Each row was made from one small tree. The marks that hang from a mark follow it in brackets, in alphabetical order. Every link used is in the known rows. Write each row's tree.
Known rows
loponez[kanir leme[zalu[zudemuz[ropez]]] nota[minoko]]: [  3  14   9 -14   5 -13   3 -11 -36   7  37  11   1 -19  -7  28  17  13
   8 -19   6 -23 -25  -7  -3 -24  -9  28  16  -6  47  -9 -21  21 -14 -12
  21 -18   6   0 -36  11  61  11 -32  17   9 -49  12  -6  -7 -14]
kanir[loponez ropez[zudemuz[muku]] zalu[leme]]: [ 33 -21  13  -4  -8 -14 -24 -17  43   6   8 -31  21 -14  13 -23  20 -31
 -32 -41  -4 -55  -7  -9  -3  23 -17 -30 -41  19 -52  30 -20 -13 -14  10
  41  12 -16   2  -9 -31 -55 -20  13 -28  28  56 -48  -3 -26 -34]
dizi[minoko[nota] muku[leme]]: [-10 -10  -3   0  18  40  -2 -17  -2  -3 -15  11   1  28  -9  11  14  -5
  13  31   5  47  11 -10  14   2   0  -2  15  15 -19  18  21 -18  14  12
  -8   5   1  -5  33  17 -43  25  30  36   0  21   0 -11   8  29]
dizi[minoko[nota] muku[leme[loponez] zudemuz[zalu]]]: [ -4  -4  -4  31   2  -2 -14   8  14 -10 -10  18  -4   1 -17  -4  -6   3
  27  39  -5  25 -36  -4   2   3  13  -5  16  19   8   3  33  11  23  24
 -35   0  15  -1  43 -13 -64  41  23  19  -3  24  20   0  -9  39]
kanir[loponez[leme nota[minoko]] ropez[zudemuz[muku]]]: [-22 -13  50 -36  -7  -2 -20 -15  14  26  20  -8  27 -27  -2   6  48 -12
 -20 -26   5 -39  14 -13   7   1 -17   3  -6  15 -29   9 -25   2 -24   3
  56   2 -13   8 -36  17   6  25   5  17  35  24 -36  -9 -12   2]
loponez[kanir[zalu[zudemuz[muku ropez]]] leme nota[minoko]]: [ 11   2  16  12   5 -34 -20   4 -11   6  25   0  26 -25  -3  -8  19   0
   0 -29   3 -46  -6 -13  20  -4 -10  23  -8   0  15  -7 -33  10 -18  -1
  35  -9  -9  -1 -71  15  55  -3 -32   5  11 -38   0   2 -18  -1]
dizi[muku]: [-16 -14   4 -20   6  32  14 -21   3   0 -25 -11  -8  32  -6   0  11 -16
  -8  11  12  32  50  -2  24   8  -5  -3  -9   0   1  14 -16 -27  -8  11
 -16  15 -10  11  10   6 -27 -28  -3  -9  12  22 -12   3  23 -17]
muku[dizi[minoko] leme[loponez[kanir]] zudemuz[ropez zalu]]: [ -9  18 -30  19  -5 -41 -20  15  23 -23   0  24  11 -19  11 -14 -35  35
  -5  11   6   4 -27  -7 -32  20  23  21   9  24  49 -12  39  17  20  -8
 -43  -5  13  -8   2 -14  26   9  -8 -12 -20 -53  43   1 -14  31]
loponez[kanir[zalu[zudemuz[ropez]]] leme nota[minoko]]: [  8   6  18  -6  14 -15 -11 -14 -23   7  30   4  15 -24   3  10  15   3
   0 -38   2 -28 -14 -26  -4  -8 -10  30   3   7  26  -4 -12   8 -19  -2
  41 -14  -9   0 -49  16  36  -2 -28  27   8 -42   8 -14 -11 -14]
ropez[zudemuz[muku[dizi] zalu[leme loponez[kanir]]]]: [ 34  12 -16  27   1 -37  -6  43  21 -13  -1  -3  -1 -22  25 -17 -13  13
  -8 -18   8 -33 -14  21  10   4  -9 -46 -20 -11 -17  -5  -9   9  -7 -23
   1   2   0  -5 -22 -31  22  -5   3 -33   0  -1  12  27 -13   4]
ropez[zudemuz]: [-11   4  10 -47   0  39   2 -28  10  -7 -13  -5 -15  10   9   7   1  -9
 -13 -12  -8  12  39   4  -2   4  -1 -20 -32   3  -9  11  -9 -16 -29  12
   0   7 -11  -1  25 -14 -10 -56   7  -5  10  31 -17  10  24 -34]
zudemuz[muku[dizi] ropez zalu[leme loponez[kanir nota]]]: [ 24  15 -13  33  -2 -45  -2  42  10   6   6  -4   9 -28   6  -7 -23   2
  -8 -12  -5 -42  -8   9  18  -1  -4   5   3 -23 -13   0  -6  18  -1 -48
   5   0  -5   1 -65  -8  40  17  -7 -19 -11 -43  29  19 -13  16]
leme[zalu[loponez[kanir] zudemuz[muku]]]: [ 27   3   1  21  -8 -33   3  15 -17 -15  16 -24 -28  -2  -6  -9   1  -4
  -5 -19  17 -17 -12  17  15   3  -8 -22 -10 -16  13 -28 -22   3 -10   4
   4  -8  18   3  22 -22   6 -13 -17 -36   3   4  -6   3  -4 -34]
ropez[zudemuz[muku[dizi[minoko[nota]]]]]: [-13   3   5   9 -17  18 -24  17  25 -28 -16   0  -5   9  -6  -1  -7   2
   9   5 -15  21  22   8   8   2   6 -34 -27   4 -34   2  -2 -14  -6   3
  -2  -2  -6  -6   8   7  -1  -6  13  14   3  33 -21  22  14  28]
minoko[nota]: [-15   2  21 -25  -5  61  11 -35 -10  11  -9  -3 -22  18   2  17  -7 -24
 -13  -6 -18  39  36   4   2  -4   8 -15 -11 -15 -29  12  -5 -21 -25  -8
  19  16  -7  -2  22   1 -32 -21   6  15  -6  24  -4 -14  19 -15]
zalu[leme zudemuz]: [ 33  -6 -20  -7  31  29  14 -14 -21  -2  -6 -12  -9  22  13  -7   8  -3
   5  -5  13  12   5   6 -22  -6 -22 -16 -15 -16 -12  10  35 -16 -14   2
   0  -9  -3  -2  30 -23 -27 -34  18 -22  21  16  -7   7  13 -36]
zalu[loponez[kanir leme]]: [-16  -2   8 -33  23  11  33 -16 -36   9  21  -6  -8  -3  14  19   6  -4
 -24 -22   8  -5   7   4   5   1 -12   1  21 -12  -8 -18 -16  -2 -19 -18
  29  -3   7  -5   7   0   3  11  -8  -6   3 -28  20 -19   3 -13]
butus[dizi[minoko[nota] muku[zudemuz[ropez]]]]: [ -8 -10  -4  14   3  13 -25  11  15 -27 -17   1   4  10 -24  -4  11  -3
  28  28  -6   3  -2  -6 -13  17  15   6 -24   4   2   8  15 -15   9   5
 -34   1 -27   5  29  33 -22  -7  19  30 -20   0  -6  10   7  25]
zudemuz[ropez]: [ -6   2  -1 -42 -12  35   1 -32   7   2 -10  -3  -4  18  -1   5  -2 -11
 -20 -11   9   9  53   1   0   9   9  18 -19 -10   8  18  -7 -13 -23  -4
  -4  17 -22  10  -5 -11  -1 -55 -12 -18  -5 -15   8   8  22 -27]
nota[minoko]: [-12  -2  15 -34  -9  58   0 -38 -20   6 -11  -4  -3  18  -2  14  13   2
 -10  -2  20  44  54  -5  -5 -11  -2   5 -10  -4  22   7   2 -22 -39  12
  12  14  -6   1   1  10  15 -22  -5   2  10  -9  -2 -16  16 -12]
butus[dizi[minoko[nota] muku[leme[loponez]]]]: [-12 -18 -18  17  -1  36   9   9 -19   1 -12  14   6  16  -7  14   7  -9
  23  44 -10  39 -28  -4  -3 -11  11 -19  25   1 -15   2  13  -9  34  29
 -16   6  -1   4  52  34 -32  49  24  33 -17  37 -10 -27  10  37]
leme[loponez[kanir nota] zalu[zudemuz[muku ropez]]]: [  4  16   5   9 -25 -45  -2  11  -5   9  25  -5 -19 -19 -14   4 -15 -16
   3 -14 -10 -32 -24   9  12  -6   8  11   3 -23  23 -19 -32  23  -1  -1
   2 -15  12   7 -19 -19  29 -15 -39 -17   7  -5 -12   7  -1 -20]
kanir[ropez zalu[leme loponez[nota] zudemuz[muku]]]: [ 57 -19   8  26  28 -35   1  18   4  12   9 -45   9 -12  -2 -22  12 -24
   3 -34  -6 -50 -20  -6  -5  -6 -34  -5 -19  -5 -54  15   4   0  -6   1
  45 -12   5   3   1 -16 -60  -7  22 -22  21  30 -33  -3 -27 -21]
zudemuz[muku]: [-10  -6   6 -17 -17  27   5 -20   6   8 -21 -11  -4  28   0 -12   4 -16
 -15   0   5  19  58  11  22  11   2  -9 -20  -6 -15   2 -25 -20 -21   5
  -5  20 -16   2 -11  -7   9 -34 -14 -28   7  17  -9   6  22 -23]
butus[dizi[muku[zudemuz[zalu[leme]]]]]: [ 27 -11 -20  29  13   5   6  17  14 -12 -31  -1  13  18  10 -25   4   1
  23  20  10  -5 -11   9  -6   7 -10 -16 -25  -4   9  16   8 -14  11   0
 -42  19 -22   3  13  -2 -10 -11  12 -15 -11   4   0  14  -6 -15]
leme[loponez[kanir nota] zalu[zudemuz[ropez]]]: [  0  21   5  -5 -13 -22   6   2 -23   9  32  -2 -30 -21 -10  23 -19  -8
  -2 -19 -18 -18 -28  -3  -6 -11  14  15  10 -22  33 -15 -18  21  -2  -2
   7 -22  19   6  10 -16  16 -15 -32  -9   2  -5  -8  -8   4 -32]
kanir[loponez[leme[zalu] nota] ropez]: [-18 -13  37 -36 -10   6  26 -32 -16  31  33  -7   4  -6  -6  22  18 -23
 -27 -27 -15 -19  -8 -10   2  -4  -5  18  21   7 -13   3 -30  -4  -4 -15
  50   1   8   4 -14   4 -17  26 -11  18  14  15 -25 -30  -7 -33]
loponez[kanir[ropez] leme]: [-32  -2  23 -47  19  12  25 -35 -12  17  18 -10   9   1  18  12  14  -5
 -39 -39   3   5  22 -11  -3  19 -12  23   1   6   0  12 -21 -15 -17 -24
  30  11 -14  -4 -18   8   0  -7 -26   3  18 -30   5 -27  -5 -24]
leme[loponez]: [-18  -4  -1 -33 -12  40  26 -25 -15  13  -6  -8 -23  18  -1  15 -11 -18
 -15   2   1  30  21   1  -2  -4   5  -8   3 -15   1  -7  -6 -12 -17  14
   5   9   5  10  29 -18 -26 -26 -11  -7   9  21 -13 -12  25 -24]
dizi[minoko muku[zudemuz[ropez zalu]]]: [  9   1  -8   2  -6  -9 -38   3  27 -35 -22   2   9   7 -26 -17  10  11
  17  21  22  -3  18 -10  13  22   8  29 -29  27  44  13   2  -8  -6  11
 -50   8 -13  12  -5 -14 -19 -25  -3 -10   4 -23  21  34   2   4]

Which tree is each row?
[ 31 -15 -37  36   3   4 -16  18  -3 -21  -7   9  10  15 -14   1  10  -2
  45  32  10   4 -52   4 -12  -8  12  -8  -3  -3  11  12  17   3  47  17
 -29   0  -8  -1  34  29  -6  11  18  15 -23   8  -8   5  -2  19]
butus[dizi[minoko[nota] muku[leme[zalu[zudemuz[ropez]]]]]]
[-15   5   5 -26  -6  12  37 -25 -32   6  20   3  -9  14   8  21  -4  -2
 -21 -17   2  11  -2  13  11  -2  -4   0  16  -3  23 -13 -46   1 -11 -14
  13   6   1  -9 -16  -2  39   0 -37  -3  -3 -24  12 -16   5 -34]
loponez[kanir leme[zalu]]
[-26  13  22 -26   3   8  37 -19 -37  22  29   8 -13   5   2  29   1  -8
 -16 -18 -23   5  -1   3  21 -11  -6   9  30  -4  19 -15 -47   5  -7 -19
  24  -5  13 -14 -29  10  43  12 -31  26  -4 -23   3 -25   5 -30]
loponez[kanir leme[zalu] nota]
[ 15   5   1  17 -11 -30  -5  32  38  10  -6 -10   6 -19   4  -8 -13  -5
   5 -11 -25 -30 -15   4  -3  -7  -1 -14 -13  -4 -31  19 -12  18   6 -12
   8   4   0   8 -30 -27 -14   3   0 -19  18  27 -28  21 -12   6]
kanir[ropez[zudemuz[muku[dizi] zalu[leme[loponez[nota]]]]]]
[-19   0  53 -43  -4  26 -30 -35   9  19  14  -4   6 -33   0  19  32  -8
 -26 -36 -13 -10  21 -29 -23  -2  -7   4 -19  21 -16  27  -3 -11 -36  12
  53  -4  -2   6   5  15 -24  -2  15  25  28  34 -43 -25  -5 -18]
kanir[loponez[nota[minoko]] ropez[zudemuz]]
[-19  -3  18   5  11  23 -15  -3   6 -23 -15  -6 -11  22 -24   1  10  -5
  19  24  -6  39  12  -8   1  11   1  -3  -8  17  -5  13  24 -22  -7  14
 -18  -9   2  -1  48  14 -52   1  25  29   8  21  -3   6   6  22]
dizi[minoko[nota] muku[zudemuz]]
[ 20  -9 -10 -29  -8   3  11  -8  -3  -1   9   0   3 -14   5   7   5   1
  -3  -3  23 -36   5   9  11  -6   6   6  -1 -12   4  -2 -12  17 -14 -19
   7  18 -16  16 -25 -31  -4 -16  -6 -30  -9 -31  30  17   1 -10]
zudemuz[ropez zalu[loponez[leme]]]
[-13  -8   1 -19   8  -1 -11 -13  36  -8 -28  -9  -1  16  -9 -19   2  -6
   1  11  12  -3  36  -4   1  31   3  25 -21   4  16  17  13 -15  -1   3
 -40   4 -18  15  14  -6 -28 -47  -1 -23   6  -6  -4  27   7 -10]
dizi[muku[zudemuz[ropez]]]
[ 10  13  -4  13   3 -29 -16  15  21  -3 -17  15  14 -25  10 -10 -13  40
   6  12   1 -13  -2  -3 -35  -7   8  26   9   8  26   4  61  23   5 -20
 -16  -6   6   0 -15   3  20   6  23  -2 -24 -45  42  11 -15  37]
muku[dizi leme zudemuz[ropez zalu[loponez[nota[minoko]]]]]
[ -9   0 -24  13 -14  11 -20  13  27  -9 -15  18  16  18  -2 -10 -22   6
   6  28   3  20  12   8  -2   6  14   8  -3   3 -23  11  30  -1  18 -12
 -20   7 -15  -6 -15  14   9  10  13   1 -18 -14  16  13   1  46]
zudemuz[muku[dizi[minoko[nota]] leme] ropez]
[-15  22   4  -6  -3 -29 -12   0  14  20  11  18  -3 -30  14  -5 -33  15
 -16  -8 -22 -11 -11  -4 -13  11  17  33  15   7  30  -4  15  30   3 -12
 -18   0   9 -10 -17 -19  13   1  -9  -8 -15 -33  40  -2 -11  -4]
muku[leme[loponez[kanir nota]] zudemuz[ropez zalu]]
[-19   7 -20   3  24  14  -4   0  14 -27 -26  16  13  27  10 -19 -19  40
   2  23   5  45  21   4 -39  18   2   9   4  27  10  -4  64 -16  19   2
 -42  -9   5 -20  41  11  -1  -7  24   1 -12 -16  19   0   3  23]
muku[dizi[minoko] leme zudemuz]
[  5   6 -19  33 -26  -6 -24  34  32 -18 -11  16   0 -11   1  -6 -22   7
  19  26 -12  13 -24  13   9 -10  23 -39  -1  13 -23  -4   7  19  19  16
 -16   7  10  -4   6 -20   0  25  14   0 -10  37   3  19  -4  46]
ropez[zudemuz[muku[dizi[minoko[nota]] leme[loponez]] zalu]]
[  6   0   5  14  26 -20   0  12  13   7 -22   5  -3  -4   3 -18   3   7
   6  19  -7  -3   1  -2   7   3  -4   3  14  14  -3   9  24   7  14   4
 -20  -1  15   1  22  -6 -40  16  32  -1 -12  13  21  13 -10   7]
dizi[muku[leme zudemuz[zalu[loponez[nota]]]]]
[-18   3 -12   4   8  45   8  -3  -2 -14 -15  20   1  22   8   8 -20   9
   4  21  -9  56  12   0 -16  -7   5 -10  12   7 -26   8  42 -14  12  -4
  -3  -2   0 -19  29  25 -12  18  23  34 -17   6  14 -16  10  36]
muku[dizi[minoko[nota]] leme]
[  0  -7 -22   2   3  19  11 -16  -6  -6 -11  14   0  40 -14   6  10   3
   9  34  21  38  -7   2  19  -5  -2   5  17  24  29  13  -7 -13  25  26
 -32   4  12  -7  25  -1 -11  12   5   2  -1   9  -1  -2   8   4]
dizi[minoko muku[leme[zalu]]]
[-10 -16 -11  17  11  51  -2   2 -11  -5 -20  13   8  25   0   8   8   1
  18  35  -9  43  -4  -5   2  -1   3 -15   5  10 -19  15  11 -22  26  18
 -17  12 -12  -6  36  47 -15  34  27  39 -21  23  -7 -17  10  31]
butus[dizi[minoko[nota] muku[leme]]]
[ 37   4   8  17   5 -41  -8  40  34  -2  -3 -19   7 -28  11 -11  -1   4
   4 -23 -17 -49  -6   6  -4  -7 -16 -21 -22  -5 -48  21  -4  16  -4 -23
  21   0  -3   4 -27 -19 -14  -3  21 -22   9  21 -13  28 -21   3]
kanir[ropez[zudemuz[muku[dizi] zalu[leme loponez[nota]]]]]
[ -2  20  18   3 -12   5   2  -4 -45  12  30   2 -27 -19 -13  30   3   4
   6 -16  -5  15 -33  -9 -11 -32  -1   3  19 -12  46 -22 -18  12 -14  19
  22 -28  30  -1  16   6  29  18 -26  21  20  -5 -11 -29   4 -15]
leme[loponez[kanir nota[minoko]] zalu[zudemuz]]
[ 20  -9 -17  13  -6 -31 -10   5  15  18   0  -8   9 -10   2 -23 -15 -18
   2   1 -17 -31 -14  -2   2   3   6   7   1  -5 -13  -1   0  16  18  19
   3  -4   4   7 -15 -24 -14 -19  -3 -29  -4  24 -14   8  -6  -4]
kanir[zalu[zudemuz[muku[leme[loponez[nota]]] ropez]]]
[-11  -8   6  21   8  30 -14  17  -2 -26 -22  -4   0  24 -20  -6  18   0
  26  30  -9  30  -1  -3 -11   8   5 -13 -15   9 -13   6  13 -25   6  13
 -26  -1 -13  -1  52  44 -25  12  25  36 -18  23 -13  -1   8  23]
butus[dizi[minoko[nota] muku[zudemuz]]]
[-12   7  -4 -14 -13  21  33 -18 -23  34   7   9 -18  13   4  23 -22  -7
  -5  11 -23  26  -9   7  -5 -21  13   0  37  -7   6  -8  -9  15  19   9
   3   0  26  -7  19 -15 -10  14  -3  10 -13  26  -6 -27  13 -20]
muku[leme[loponez[nota] zalu]]
[-34  -1  10  17  16  -5   0  16 -17  21  -9  18  10 -13  10  -1   2  21
  11  19 -11  17 -25 -14 -27  -1   0   7  31   7  28 -10  19   4  22  19
 -16 -12   9  -9  18  54  29  46   3  40 -12 -13   1 -33  -7  33]
butus[dizi[muku[leme[loponez[kanir nota[minoko]]] zudemuz]]]
[ -4   8   0  28  32 -45   8  47 -26 -23  20   0   8  -3  -1   1  12  19
  12  -4   4 -15 -23   1  10  -3 -19  -1  28  -8 -17 -39   5   5   9 -13
  13 -32  16 -12  -3  22  35  44  -1  15   8 -25   2   8  -8  34]
zalu[loponez[kanir leme nota] zudemuz[muku[dizi[minoko]]]]
[ 15  -3   3   6  -2  -4   3  11   2  18  -9   1   1  -3   7 -10  -2  -3
  -7   7  -3 -10  20  12  25  -6   2  -7   5   0 -22  -4 -12  14  -2  -2
  -1  17   6  -2 -23 -13   4   8  17 -17 -16   7  19   7   3  -3]
zudemuz[muku[leme] zalu[loponez[nota]]]
[-34  10 -14  -7   2   8  35  -8  -8  10  -3  17  -5   3  31   0 -39  11
 -28  -2  -6  43   2   0 -19   8  10  -4  30  -8   5 -13  21   2  18  -8
 -13  -1  14 -12  15   4  15   5 -11  -3 -13 -15  16 -27   7  12]
muku[dizi leme[loponez[kanir]]]
[  9  -9  17 -13 -14  -5  -8 -17 -22  12  35   9   8 -19 -13  20  27  -5
  10  -8  18 -35 -31  -7 -10 -24  -3  20  20  -5  26 -11   1  16  -9   1
  33 -13   1  10 -16  -2  23  20  -7  13  11  -9  -8  -9  -6 -16]
kanir[loponez[leme[zalu[zudemuz[ropez]]] nota[minoko]]]
[ 17  -5 -35  11 -26 -36  13  13  24   0 -14   0   6  13   8 -18 -27   8
  -2  18  21 -17   1  22  -1   4  10  -4   8 -14   0  -9   9  12  33 -17
 -23  13   0   3 -13 -21  23 -10  -2 -44 -29 -16  10  21  -5  14]
zudemuz[muku[dizi leme[zalu[loponez]]] ropez]
[ 25  -9  -3   5   8  -6   0   5  -2 -11  -8 -23 -16  12   2 -19   8 -12
   4 -10  22  -7  21  12   6  -3 -14 -21 -22 -20 -21 -18  10 -11 -22  12
  -2   0   3  10  29 -21 -21 -29  10 -38  14  22 -15  17   6 -18]
zalu[loponez zudemuz[muku]]
[ -6  14   6  31   0 -38   6  42 -16 -18  18   7  11 -16  -6   5   1  16
   1  -5   0 -15  -7   4  34  -7  -2   2  22   4  -2 -32 -30  10   3 -25
  10  -6  11  -9 -49  20  55  58 -12  14  -7 -39  26   6  -9  37]
zudemuz[muku[dizi[minoko]] zalu[loponez[kanir leme nota]]]
[ 19  -5 -29  13 -21 -38  10  14  17 -14  -4  -4   7  23  -3 -21  -6   6
  17  10  26 -27 -11  20   8   5  -3   5  -4 -21  10 -16  -9   9  22 -17
 -29   2 -16  10 -32 -17  40 -28 -30 -41  -7 -16  -2  41  -3   0]
loponez[leme[zalu[zudemuz[muku[dizi] ropez]]]]
[ 10   4  14  17 -20 -32 -29  10  -8   7  21  -8   4 -34 -10  -4   1 -12
  -1 -27   0 -35 -14 -18   8  -6   2  18  -8  -4  23 -12 -29  14 -22  17
  26 -10   2   9 -38  -1  31   0 -32  -2  14 -11 -15  -8 -13  -2]
leme[loponez[kanir[zalu[zudemuz[muku ropez]]] nota[minoko]]]
